What can hang from each mark:
K527: K825
K460: K396
K761: K163
K163: K105 K460 K761
K855: K396
K396: K105 K460 K527 K761
K825: K105 K527

In the rows, zero is written as 128.
Known rows, with every way that one mark hangs from another:
K855{K396{K105 K460 K527{K825} K761}}: [105 180 111  83 128 129  87  80  37 144 145 120  79 138 163 110  80 180
 114  92  98 127]
K163{K460 K761}: [136 140 140 148 113 135 149 158 140 121 120 174 140 134  95 121 131 128
 138 155 103  86]
K855{K396{K105 K761}}: [161 145 129  91 147 150  97 113  68 144 137 127 116 135 141 115 107 176
 123 137  79 101]
K460{K396{K105 K527 K761}}: [191 151 119 108 164 129  65 121  71 124 134 146 103 116 156 110  91 206
 127 153  61  67]
K163{K105 K460 K761}: [152 155 153 135 120 131 138 150 134 143 125 182 125 135 101 115 139 133
 129 163  99  50]
K460{K396{K105 K527 K761{K163}}}: [193 148 145 112 158 137  82 134  89 133 118 171  85 114 108 102  81 223
 130 158  59  52]
K163{K761}: [148 129 135 145 128 131 131 147 138 119 130 143 136 112 129 129 131 133
 125 153  82  93]
K855{K396{K105 K527{K825}}}: [130 176 124  99 121 135  99 105  55 160 155 100 103 145 184 111  93 141
 121  72 138 141]
K460{K396{K527{K825} K761}}: [124 134 105 114 121 113  63 113 100 102 130 127  80 131 169 121  91 170
 117 128 102  99]
K761{K163{K105 K460{K396}}}: [166 139 177 126 112 134 121 149 124 142 106 194  93 164  54  97 119 176
 129 159 119  74]
K396{K460 K527 K761}: [109 150 108 105 132 115 104 109  85 116 123 144  99  98 114 128 100 174
 124 126  48 114]
K460{K396{K105 K527{K825}}}: [156 160 118 119 134 120  82 112  80 139 143 135  88 156 190 108  91 157
 115 112 143 115]
K396{K105 K460 K527 K761{K163}}: [148 170 142  98 156 129 116 110  80 137 115 184  85 101  83 116  83 212
 134 128  67  88]
K855{K396{K527}}: [125 145 123 114 110 133 111 137  67 137 140  95 117 109 134 123 104 143
 125  91  78 146]
K163{K105 K460{K396}}: [149 132 151 119 118 128 107 140 102 137 116 172 107 170  99 105 126 153
 125 156 121  86]
K825{K105}: [123 130 113 130 121 126 115 137 157 135 116 143 115 137 160 132 135 107
 120 130 169 138]
K855{K396}: [126 123 131 115 107 143 121 131  92 139 137 101 129 143 123 122 122 134
 123 115 108 147]
K163{K105 K460{K396{K527{K825}}} K761}: [147 165 137 137 104 115  87 139 102 123 131 164  90 149 141 104 108 148
 116 144 101  58]
K825{K105 K527}: [109 144 119 143 118 123 106 120 164 119 131 154 106 138 175 131 153  94
 123  99 195 174]
K761{K163{K460{K396{K105 K527}}}}: [182 160 167 122 122 135 118 153  92 144 112 191  94 150  81  97  88 193
 143 136 114  87]

Rows:
[180 141 154 105 142 119  74 138  97 126 118 159  75 104  94 110  97 215
 121 162  40  44]  K460{K396{K527 K761{K163{K105}}}}
[124 135 156 102  94 153 131 138 112 128 104 168 108 148  47 109 100 184
 135 137  90 100]  K855{K396{K761{K163{K460}}}}
[109 153 124 102  94 130  81 124 120 132 120 130  66 126 148 122  85 159
 111  95 140 127]  K855{K396{K527{K825{K105}} K761{K163}}}
[138 179 139 102 123 133 114 110 112 141 116 186  70 137 105 105  82 179
 141 107 142  63]  K396{K105 K527{K825} K761{K163{K460}}}
[152 169 163 101 123 128 111 133 110 142 102 184  78 106  54 117 103 187
 143 135  84  34]  K396{K527 K761{K163{K105 K460}}}
[152 145 162  94 128 146 102 128  94 145 123 135  97 123  75 110 111 190
 112 138  66  67]  K855{K396{K761{K163{K105}}}}
[146 163 122 107 125 127  74 107  75 123 128 161  81 164 160 102  85 178
 134 131 126  78]  K163{K460{K396{K105 K527{K825} K761}}}
[ 95 130 119 100 115 135 109 111  71 125 127 132 118 133 103 119 107 174
 113 131  60 142]  K855{K396{K460 K761}}
[124 142 114 130 110 109  81 123 102 115 138 121  91 148 176 118  96 147
 118 112 133 134]  K460{K396{K527{K825}}}
[118 183 132  95 139 124 108  89  93 136 122 171  65 126 114 111  79 188
 122 107 115  92]  K396{K105 K460 K527{K825} K761{K163}}
[176 139 130 110 147 141  96 126  92 133 111 183 104 164 116 102 109 192
 134 175 101  67]  K163{K460{K396{K105 K761}}}
[140 158 178 115 111 133 147 139 133 161 104 181 107 152  47 113 128 153
 141 137 140  77]  K761{K163{K105 K460}}
[117 176 158  97 108 121  99 112 117 140 112 177  61 130  86 117 100 171
 134 112 124  51]  K396{K527{K825} K761{K163{K105 K460}}}
[179 149 174 127 125 148 138 144 114 149 101 198 103 185  73  91 102 187
 137 158 131  86]  K761{K163{K460{K396{K105}}}}
[126 153 117 155  83 119  90 154 141 116 116 175  87 160 174 116 102 123
 121 139 146 103]  K163{K460{K396{K527{K825{K105}}}} K761}
[113 143 102 136 104 106  72 129 131 120 124 131  79 158 207 119 105 124
 112 107 176 140]  K460{K396{K527{K825{K105}}}}
[175 154 146 136 117 124  99 165  94 132 124 180 110 128 108 107 111 164
 125 167  56  38]  K163{K105 K460{K396{K527}} K761}
